Each row comes from the steps of one walk. Every step used is in the known rows, and no mark comes twice. Write the walk behind each row, first mark first.
Known rows
zugi/ganem/mabam/kosanof/valoso: [  1.7  51.1 -18.3 -24.9   5.6   7.8  29.1   1.5  23.4   0.1   3.5  -2.2
   6.4   7.6  14.8   7.4 -13.7   7.4  -6.4 -23.2   5.0   1.7  16.4 -23.3
   1.1   9.6]
mabam/kosanof/bepezu/pepido: [-16.7   9.1 -48.9  -4.0  12.4  22.5 -16.8  -1.2   7.9 -21.3  -0.3 -19.8
  -8.6 -11.0  39.0 -21.1  10.5  11.8  17.1  -5.0   3.1  -5.3  11.8  -4.9
  17.3   5.4]
zugi/ganem/kevum/mabam/kosanof/bepezu: [-33.4 -40.6 -19.2 -38.0 -11.7 -17.0  36.3 -17.5   9.6 -12.4   8.8 -54.2
   5.4  22.3  17.3 -37.2 -18.1   8.3   4.2 -26.8 -17.1  16.5  -9.1 -12.7
 -64.1  20.7]
subi/mabam/ganem/kevum: [ 32.9 -24.0  22.3 -15.6  -3.2 -20.0   6.1  17.6   0.2  30.8 -21.8   8.4
   3.2  14.5 -27.9  -0.8  -8.7   3.5  -2.8  11.2 -18.4  -3.9  11.1  47.6
 -46.1  23.8]
bepezu/pepido/gemo: [ -3.3  25.7  -4.2  51.8  26.1   7.0   2.4  -8.5  -6.2 -21.7   4.2   8.7
 -11.2  -7.7 -18.4  24.3  15.5   5.5  25.1   8.2  14.3 -21.6   8.6  14.4
  23.2 -19.2]
kevum/mabam/kosanof/bepezu/pepido: [-23.7 -15.5 -58.0 -11.0   9.6   6.4  -8.1  -6.3  16.3 -22.5   0.0 -18.8
 -10.3  -5.8  35.6 -13.1  15.5   6.1  25.7   3.4  -4.2  10.7   2.0 -17.0
  -7.6  38.9]
kosanof/ganem/zugi: [ 19.9  -1.3  10.1 -10.2 -16.0   0.6 -24.7   4.3   3.1   5.8   4.7  -4.5
  -2.0   6.9 -33.7   5.4  -8.7 -15.6 -31.8  -1.7   5.7  -2.6 -12.5  21.3
  43.7 -20.8]
subi/mabam/kosanof/bepezu/pepido/gemo: [-12.3 -14.6 -14.7  40.0  20.3  42.7  10.7 -11.0   2.4  -0.3 -13.1   0.0
 -19.8  -1.0  41.3 -11.9  17.4  21.3  20.1   2.8  -1.2   7.5  32.0  29.5
  13.3  27.1]
mabam/kosanof/ganem: [ 19.2 -12.6 -28.9  -9.9 -15.5   2.7 -14.6  -9.0  17.6   0.4   4.3   5.7
  -7.1 -10.2  22.8  19.3 -17.3  15.0 -32.1  -9.8  -5.7   4.2  -6.9   3.6
   2.1  -3.3]
gemo/pepido/bepezu: [-24.3  21.8 -18.5  33.9  -9.4 -14.3  12.9   1.5  -8.7   2.2   3.7  34.4
  -4.7 -23.6  20.4   7.3  -3.8   5.4  -7.0  16.5   2.3 -18.9 -19.7  11.0
  23.3  -1.5]
valoso/kosanof/mabam/ganem/zugi: [ 41.7 -36.4  48.0  -4.9  -8.2  -8.5 -14.2  15.2  -4.6   8.8  -5.1 -21.6
  14.7  14.0 -48.6   0.3   8.4 -33.0 -16.9 -11.7  -6.7   5.2   7.0  -4.1
  44.0 -43.8]
subi/mabam: [ -0.5 -21.6   1.5  -5.1   6.4  -5.8 -14.7  -9.1   0.5  27.6  -3.9  33.7
 -17.9  -9.1 -36.5  12.3   8.8 -26.1   6.7  12.0   1.7   2.3   9.8  36.3
  -3.2  37.5]
pepido/gemo: [ -7.6   2.9  17.0  42.7  15.0  -3.0  -1.2 -23.4  -2.9  -3.0   6.5  30.8
 -11.3  -2.6 -17.8  17.3   1.1  -2.9  11.5   4.1   2.2  -7.9  -4.1  12.5
  13.0 -24.9]
zugi/ganem/kosanof/bepezu/pepido: [ -5.8   5.8 -26.0 -16.4  20.1   7.4  23.7  -1.3 -13.4 -28.7  13.3 -39.0
  -0.4  10.7  22.6 -35.5  20.5  -3.0   7.4   8.6  34.4  -2.8  15.3   0.1
   1.3  -9.4]
ganem/mabam/kosanof: [-12.9  15.8 -15.1 -24.0   0.5   0.4 -10.5 -10.0  15.4   5.9 -11.3  43.5
  -8.7   5.5  12.3  14.2  -2.5  -3.7   3.3  -9.6  -9.6   7.9   1.0 -28.4
   9.5  13.2]
bepezu/pepido: [ -2.3  20.5 -28.0   4.1  18.9  -4.4 -13.5   2.4  -2.4 -12.5   5.4   0.8
  -6.6 -15.7 -23.5  13.0  14.5 -13.5  19.7   9.5  16.3 -20.6   8.4  10.8
  16.9  -1.7]
valoso/kosanof/bepezu/pepido: [ -2.2   8.5   3.1  14.6  12.3  11.8 -19.3  13.6 -16.6 -16.8   9.0 -18.0
   5.4 -10.3 -41.1 -23.2  22.3 -32.4  15.2   1.3  14.1  -4.1   8.0 -19.8
  22.4   5.2]
kevum/mabam: [ -9.5 -21.5 -16.2 -10.0   1.4 -30.3 -10.2 -17.6  10.3  -0.1   8.0  23.5
  -6.0  -6.8 -33.1  20.9  -0.6 -27.2  13.6  11.6   0.7   6.5 -16.2  -7.6
 -19.0  24.4]
zugi/ganem: [  4.0 -10.4  -8.6 -15.7  10.9 -23.4  16.5 -15.5   5.8  -9.1  17.4 -10.9
   1.0  -3.6 -33.7  -1.8   3.7 -21.2  -3.6 -13.4  13.9  -6.0  -0.9  14.1
  -1.7 -12.8]
kevum/mabam/ganem/kosanof/bepezu: [ 18.2 -33.2 -14.9 -19.2  -0.8 -17.3  -9.3  -4.3   7.6   0.8  -7.4  10.8
   0.0  17.7  36.5 -27.1   3.3   3.3  -4.5  34.8  -0.5  25.6  -8.9 -13.8
 -34.4  21.1]
gemo/pepido: [ -8.8  17.2 -13.4  25.9  14.0 -19.5   3.0  -9.4  -0.3 -28.0   8.7  23.7
  -9.8 -18.1 -12.3   0.4   1.3  -6.5   0.2   5.6   8.1 -38.3  -7.3  10.6
  10.5  10.1]
kosanof/bepezu/pepido: [ -8.6   7.7 -26.9   4.3  25.3  15.1 -21.2  10.1  -3.4 -15.7   4.3 -17.9
  -9.0  -8.0 -14.2 -26.5  17.7 -11.7  17.3  11.3  14.2 -10.5   5.0   5.9
  13.4   0.8]
kosanof/bepezu/pepido/gemo: [-11.7  12.5  -3.9  51.5  32.9  26.4  -0.2  -1.5  -8.4 -23.8   4.0 -10.1
  -9.2  -3.1  -5.1 -17.1  19.9   7.6  21.0   7.2  11.2 -12.2   9.3   9.9
  18.1 -21.4]
gemo/pepido/bepezu/kosanof/mabam/ganem/kevum: [  3.7 -14.2  52.7  21.7 -16.4   6.3  39.3  31.3 -15.9   6.3 -15.0 -27.7
  11.5  -4.4  14.1  -3.7 -10.7  40.8 -21.3 -10.4 -17.0 -13.3 -11.0   1.6
 -15.4 -31.8]
zugi/ganem/kosanof/bepezu/pepido/gemo: [-10.6   5.3  -2.9  32.1  30.4  17.7  38.0 -13.5 -21.1 -35.2  12.8 -27.7
  -0.9  20.5  29.2 -30.2  20.6  11.6  15.6   7.4  34.8  -1.0  18.9   4.8
   4.3 -27.0]
valoso/kosanof: [ -0.3   2.5  24.9   3.2  -5.8 -18.8 -20.7  -8.0 -14.7   4.5  11.3  24.2
  13.2 -12.3 -52.0  14.2   4.2 -43.3   4.1  -5.3  -1.4   1.9  -2.1 -15.8
  12.7  -1.2]

Write each row's walk
[-23.0  75.4  31.4  42.7  -9.8  23.6  15.3  18.0  -6.5   6.1   8.0  17.5
   8.5 -35.6  19.8  12.6  -7.2  19.9  -1.4  -2.5   8.1 -16.9 -14.4   1.4
  36.3  12.4] | gemo/pepido/bepezu/kosanof/valoso
[-37.4 -29.0 -17.6 -23.4 -17.5  -4.9  -0.7 -11.0   1.2  -3.5  -3.6 -17.5
  -1.3  15.0  26.3 -28.7 -17.8  11.3  12.7  -5.0 -28.3  20.2 -17.3 -20.9
 -56.4  27.1] | ganem/kevum/mabam/kosanof/bepezu
[ -1.6  59.5  -7.3  -1.2  -2.7   5.3 -12.2   3.2 -11.1   5.0   9.9  23.1
   7.9  -5.8  23.7  11.2  -8.2  -4.0  11.1  26.7  19.5  -4.7   4.1  -6.1
  -4.4  -0.4] | ganem/kosanof/valoso
[  0.0   2.0   5.5 -28.1  17.8 -19.8  22.2  -3.5  10.3   0.5   6.3  16.1
  -0.9  15.8 -46.7   2.2   3.3 -24.4  -6.6  -6.9  12.2   0.8   0.2 -15.3
  -2.1  -1.5] | zugi/ganem/mabam
[ 10.9 -26.6  29.9 -10.7 -32.5 -31.4   1.5   7.5 -16.9   6.5   9.4  -9.3
  24.2  13.4 -69.0  14.2 -22.7 -28.9 -23.9  -0.3 -13.7  15.6 -22.2 -24.6
 -51.5  16.8] | valoso/kosanof/ganem/kevum/mabam
[-28.4  27.3  29.0  31.3 -11.5   4.3  13.1  -4.9  -9.6   2.7   6.2  30.3
   0.3 -28.6  14.5   7.6   4.1  13.1  -4.0  -9.1   5.3 -11.1 -24.8  -0.9
  36.8   9.4] | gemo/pepido/bepezu/kosanof
[41.0 48.8 -4.5 -0.2 -0.1 -1.2 -8.3 15.4  1.3 10.0 -2.8 12.5 12.8  3.0
 36.9 10.1 -8.8 17.1 -5.1 23.9 10.8 -6.5 11.6  5.2 -6.1 -7.5] | mabam/ganem/kosanof/valoso
[-19.2  -9.2 -28.1  -9.0  -1.9  13.6 -21.7 -15.7   9.1  -2.5   3.8   0.9
  -8.1  -9.6  38.2 -23.8  -2.7   6.6   5.2  -8.1 -11.3   8.9  -4.0  -5.3
   7.7  -0.1] | mabam/kosanof/bepezu
[ -5.0 -23.3 -19.5 -12.9  -7.2  -0.6 -12.6 -18.7  11.3  23.9  -9.8  32.6
 -16.9 -11.4  20.4  16.3   1.1  -2.7   3.1  -6.1  -6.4  10.0  17.7  24.5
   1.0  44.0] | subi/mabam/kosanof
[ 12.6  -4.0 -11.1 -20.6 -29.1   8.8 -21.2  -3.6  13.0  -1.0   0.5  -8.4
  -2.0   9.5  20.4   9.5 -15.4   6.6 -29.5 -22.8 -11.7   4.0  -5.9  12.2
  44.6  -9.3] | mabam/kosanof/ganem/zugi
[ 28.7  -3.2  13.1 -14.5  -4.1 -23.8  -0.2  13.2  -1.7   7.1 -11.9  -7.6
   8.9  11.2 -19.6  -3.0 -13.7   9.4  -8.0  -3.3 -17.8 -16.7  -7.2  19.0
 -37.9 -16.4] | mabam/ganem/kevum
[-10.5 -10.9  24.6   8.0   1.6   1.3 -26.8  -1.7 -16.1   2.3  11.3   4.9
   6.8  -8.1 -40.7 -28.3   7.1 -38.5   1.8  -2.7  -2.4  10.8  -7.0 -21.7
   9.9  -2.9] | valoso/kosanof/bepezu
[  4.8 -25.1  -0.4 -19.2 -21.2 -28.1   0.1   6.7  -1.5   1.4   3.7 -12.5
   7.2  16.2 -44.1  13.6 -27.0  -4.0 -23.4  11.0 -11.8   6.2 -23.8  -5.5
 -62.5  14.2] | kosanof/ganem/kevum/mabam
[-25.8  23.9  -6.6  31.0  28.2  42.0   5.7  -1.4   6.2 -16.8 -13.9  11.3
 -12.7  13.2  35.7 -14.2  14.2  24.6  18.4  -1.8  -1.2   5.6  15.5 -28.0
  24.8  -3.0] | ganem/mabam/kosanof/bepezu/pepido/gemo
[-20.1  13.3 -22.7  45.9  18.2  33.6   2.1 -11.6   1.4 -24.6  -2.6 -14.3
 -12.6  -3.2  48.8 -12.3  10.1  31.2  22.4  -7.6   2.9  -4.8  17.0  -0.3
  21.4 -14.4] | mabam/kosanof/bepezu/pepido/gemo
[-28.7 -15.4 -19.1 -26.2 -25.0 -28.0   3.9 -17.8   3.2   0.3  -4.3  -1.1
   1.8  10.8  12.1  13.8 -21.9   8.1  14.8 -11.4 -25.0   7.2 -13.7 -15.7
 -55.2  26.8] | ganem/kevum/mabam/kosanof
[ 25.5 -36.4 -19.5 -14.4 -15.4  11.0  -8.1  -4.3  15.8  26.6  -9.9  17.4
 -15.3  -4.7  17.9  23.2  -8.7   9.5 -32.4  -1.0  -5.8  16.5  11.6  32.2
  -6.0  34.6] | subi/mabam/kosanof/ganem
[-16.0  59.9  31.6  14.7 -18.3  28.3  -7.9  13.0  -8.6  30.8   5.5  12.6
  15.2 -24.3   6.8  21.0  -7.7  12.3   4.7  -2.0   0.0  12.1 -14.1  -0.3
  32.3   3.2] | pepido/bepezu/kosanof/valoso
[ 32.0   1.6  -3.5 -13.0   1.2 -18.9 -11.7  -3.3  -3.3   3.1  -3.5  27.8
   3.4   8.0  32.4   2.9   2.6   4.7  -9.6  23.8   8.0   2.1   2.7   3.0
  -8.7  -9.0] | mabam/ganem/kosanof
[ 31.7 -30.4  60.9 -14.4  -3.4  16.9 -13.4  12.2  10.9  -1.1 -12.2 -26.4
   0.8   7.7 -29.4  -4.1  13.3  -5.9 -10.8 -26.2  -4.9   2.8   3.1   4.6
  49.8 -40.4] | bepezu/kosanof/mabam/ganem/zugi
[-14.7 -28.9  -2.8 -31.5  -3.5 -44.9  39.3 -11.9   0.2  -8.7  12.1 -31.7
   7.6  22.2 -47.2  -3.9 -16.8 -16.4   4.9 -12.9  -3.7   1.2 -14.4   1.0
 -63.7  14.3] | zugi/ganem/kevum/mabam
[-17.4  15.9 -22.6 -32.9 -15.5 -18.8  44.9  -1.6  14.3  -7.0  10.0 -48.3
  17.0  14.3  13.1   3.8 -31.6  18.5   8.3 -25.3  -9.9   1.2   1.4  -8.1
 -59.3  24.3] | zugi/ganem/kevum/mabam/kosanof/valoso
[ -7.1  64.2 -16.1 -16.0   0.3  16.2  -7.2  10.1  20.3  10.2  -7.5  30.2
  -1.1  -2.2  22.5  21.3 -12.7  10.4   6.9  -2.1  -3.7   0.6   8.9 -26.9
   6.5  16.1] | ganem/mabam/kosanof/valoso
[  0.0  58.5  36.0   4.8   1.4  21.9 -17.7   4.8   4.4   0.9   9.6   7.0
   5.2 -20.7 -21.8  14.0  -1.8  -3.3  13.8 -14.4   5.7 -10.2   0.3  -4.7
  24.1   7.4] | bepezu/kosanof/valoso
[ -4.9 -24.7  -6.4 -11.6   1.2  -0.3  -8.7  -9.2 -17.7   0.4   6.3   7.8
  -8.2   2.7  11.5  13.5   5.6 -14.0   1.1  26.9  15.8   3.4   4.2 -14.2
 -12.8 -37.0] | ganem/kosanof/mabam
[-25.6  -7.4  32.9  30.5  -5.6  16.6  16.5   6.0 -15.2  -0.7   4.2   4.5
  -2.2 -27.2   6.5   9.7   7.2  10.3  -7.4  -4.7   4.8  -7.5 -13.1  -7.1
  29.2 -22.2] | gemo/pepido/bepezu/kosanof/mabam
[ 12.9 -27.3  55.7  -7.6 -22.7  12.4  12.6  27.7 -16.6  33.3 -16.3 -31.7
  19.5   3.9  -1.3   4.0  -7.6  30.5 -17.1 -10.6 -23.4  15.4  -8.4  -6.5
 -19.4 -47.6] | pepido/bepezu/kosanof/mabam/ganem/kevum
[-19.5 -19.8 -41.9 -18.8 -10.3 -20.0  -9.3 -26.3  19.9  -1.0   2.5  23.0
  -6.8  -5.9  19.5  20.1  -5.0  -1.9  12.1  -5.7  -9.7  10.7 -11.1 -15.4
 -14.4  33.4] | kevum/mabam/kosanof
[ 37.5 -33.9  14.8 -11.0   0.3  -3.3 -12.5  14.8   6.4   2.5 -11.9 -23.4
  -2.3  13.0 -23.0  -0.6   6.0  -9.6 -13.2   1.4  -3.2  -3.3   6.5  17.4
  38.6 -48.8] | kosanof/mabam/ganem/zugi
[ 14.3  -8.0  53.2  22.8 -15.7  16.3  18.5  21.6  -4.1   6.5 -13.2 -16.7
   8.3  -4.6  17.5  -1.6   9.3  18.2 -20.6 -12.3  -5.8  -9.0  -9.2  10.6
  67.9 -29.6] | gemo/pepido/bepezu/kosanof/mabam/ganem/zugi
[ 33.2 -37.4  46.9  -9.4 -11.1 -19.1   5.4  25.3 -18.4   5.4  -8.0 -29.0
  21.1  11.7 -52.6   0.1  -9.6 -14.0 -15.9  -9.6 -18.2  -3.6   8.0 -13.8
 -39.0 -44.3] | valoso/kosanof/mabam/ganem/kevum
[ 42.1 -25.8   6.1 -11.9   1.5 -10.7  -5.5  -0.6   4.8  30.1 -16.0  43.6
  -2.8  14.3  21.0   4.5   9.9   1.1  -8.3  30.4   7.1  11.0  19.2  31.0
 -14.6  32.9] | subi/mabam/ganem/kosanof
[ 30.9   5.1 -24.2  -6.3  17.6  13.3 -12.5  17.3  -3.3 -14.1  -8.9 -11.0
   2.5   9.0  45.2 -28.2  17.4  13.0   3.8  27.0  17.0  -0.6  11.6   1.6
   0.3  -5.2] | mabam/ganem/kosanof/bepezu/pepido
